Each row was made from one walk, in order. Every step used is in the known rows, and no mark comes twice. Write each row's walk.
In the rows, 128 means zero.
Known rows
pidu > vize: [115 122  96 138 109 121 108 150 177 114 124 161 140  94 156 156 132  90
 130 144 160]
vize > liku: [141 187 121 115 140 125 168 134 143 102 136 150 120 123 157 113 156  79
  92 152 184]
ronak > lapas > vize: [137 108 154 173  90 154 115 183 136 153 111 135 128 120 155 139 127 175
 105 122 146]
pidu > vize > rogis: [113 102  77 116  64 128 147 123 186 115 131 160 143 101 160 124  94 106
 153 117 128]
liku > tudido > rogis: [148 213 123 138  65 136 142 139 113 104 166 150 146  89 156 181 111 111
 164 112 131]
lapas > ronak: [165 134 112 199 124 118 130 160 153  59 101 155 186  88 171 109 153 154
 146  95 181]
liku > tudido > rogis > vize: [114 169 104 151 101 120  98 133 107 130 163 147 107  97 134 151  99 116
 144 147  88]
tudido > rogis: [155 190  94 146  88 157 171 142 145  88 149 170 143  62 157 148  98 141
 123 100 149]
ronak > liku > tudido > rogis > vize: [ 91 164 115 114 116 106 126 102  88 164 160 131  85 133 102 135  98 133
 134 178  92]
ronak > lapas: [147 123 123 156  74 163 150 175 123 126 118 134 163  98 172 100 160 138
  96  81 148]
liku > vize: [151 127 113 132 128 126 103 136 110 110 119 151 119  78 166 148 123 125
 108 135 145]
rogis > vize > liku > ronak > lapas: [ 90  71 143 130 187 151 107 123  99 150 109  88 121 166  95  62 162 120
 106 119  83]
rogis > vize > liku: [105 149 100 129 171 113 122 127 137 127 126 147  81 129 135  84 140  84
  70 185 145]
rogis > vize > liku > tudido: [100 173 130 118 140  89  91 125 107 144 151 125  87 157 134 116 153  59
 112 197 125]
ronak > pidu > vize: [138 105  83 131 120  96  78 142 147 132 107 147 147  99 140 128 137 120
  83 108 129]
tudido > rogis > vize > liku > ronak: [100 131 111 120 198 145 134  87 119 115 132 122  99 130  84 108 101 121
 130 138  84]
rogis > vize > liku > ronak: [ 87 112 137 129 207 114  95  99 128 113 119 117 113 156 118  77 157  94
 109 146 116]
lapas > vize > liku > tudido: [126 199 180 123 118  91 100 141 127 148 152 127  94 172 139 185 134  92
 143 200 169]
liku > ronak > lapas > vize: [119  70 193 177 127 160  88 155 125 139 103 106 162 145 135 133 143 184
 140  86 124]
ronak > liku > tudido > rogis: [123 208 133 102  81 118 169 110  94 134 165 135 120 123 121 160 116 127
 159 144 135]
tudido > rogis > vize > liku: [119 167  72 119 164 135 159 114 129 127 145 150  70 103 103 120  88 113
  91 175 111]
tudido > liku > ronak > lapas > vize: [131  45 207 140 135 180 119 156 150 168 128  98 120 163  98 166 111 184
 145 108 112]

Write each row's walk
[148 236 117 101  99 128 173 121 106 117 172 132 115 121 119 177 113  85
 160 155 134]
vize > liku > tudido > rogis
[148 173 123 148 112 104 167 119  92 104 138 125 154 124 102 155 115 169
 205 129 132]
lapas > ronak > liku > tudido > rogis
[137 131 152 134 127 146 144 164 126 168 118 119  96 153 119 137 131 143
  96 162 153]
ronak > lapas > vize > liku
[127  25 186 120  90 186 158 128 160 171 138  94 121 170 103 138  76 203
 167  86  84]
tudido > liku > ronak > lapas > vize > rogis
[123 111 159 121 149 164 152 128 108 125 112  88 163 158 117  85 180 116
 128  87 122]
vize > liku > ronak > lapas
[158  82 104  74  87 153 170 105 145 140 153 143  82 106 135 157  50 144
 134 138 105]
tudido > liku > vize > rogis
[112 188 162 109  92  94 133 121 102 137 150 128 132 148 156 126 168  97
 135 152 164]
ronak > liku > tudido
[126 122 119  96 147 112 125 102  89 142 114 136  95 114 136 127 125 139
  98 165 150]
ronak > liku > vize
[145 117 146 153 145 112  82 119 115  94 102 121 193 117 158  80 171 151
  95  34 126]
liku > ronak > pidu
[116 137 190 135 184 121 103 117 149 118 116 120 118 167 121 140 141 129
 138 149 161]
lapas > vize > liku > ronak
[123 113  98 115 210 117 105  81  89 134 121 107 109 137  72  84 106 153
  84 101  56]
tudido > rogis > vize > liku > ronak > pidu
[141 131 121 161 145 101 156 129 132  87  97 142 159 122 141  85 159 167
 137 125 183]
lapas > ronak > liku
[133  83  65 114  80 103 115 112 160 137 118 141 150 105 148  94  97 138
 108  80  95]
ronak > pidu > vize > rogis
[113 144  93 101 143 115 136 131 170 130 125 145 109 128 126 149 132  59
 122 186 162]
pidu > vize > liku
[158  94  70 138 184  76 104 132 142 116  85 122 152 132  85 121 136 135
 124 135 133]
lapas > ronak > pidu > vize > liku
[143 173 155 119  89 151 150 152  89 182 158 101  92 154  81 203  90 146
 166 167  97]
ronak > lapas > vize > liku > tudido > rogis
[125 102 104  78 109 116 165  74 104 141 126 134  94 120 141  99  92 156
 125 145 114]
ronak > liku > vize > rogis
[119  50 171 156  86 162 127 126 136 140 115 104 164 150 141 101 105 202
 166  63  88]
liku > ronak > lapas > vize > rogis
[135 216 147 106 107 102 137 134 117 121 159 128 130 149 156 144 170  53
 136 163 169]
vize > liku > tudido
[158  68  72 176 145  79  73 155 148 104  82 138 182  96 122 120 136 162
 130  92 128]
lapas > ronak > pidu > vize
[126  37 132 102 157 121  80 117 162 148 121 109 141 146  87 154 121 132
 123  97  95]
tudido > liku > ronak > pidu > vize
[ 98  64 135 103 156 153 123 124 135 150 104  84 153 163  85 125 159  96
 158 122 100]
pidu > vize > liku > ronak > lapas
[124 158 158 118 171 132 140 108 136  89 123 120 152 147 138 103 172  90
 128 112 156]
vize > liku > ronak
[139  61 174 122 115 191 157 144 139 140 135  97 153 139 118 127 148 150
 136  71 112]
tudido > liku > ronak > lapas
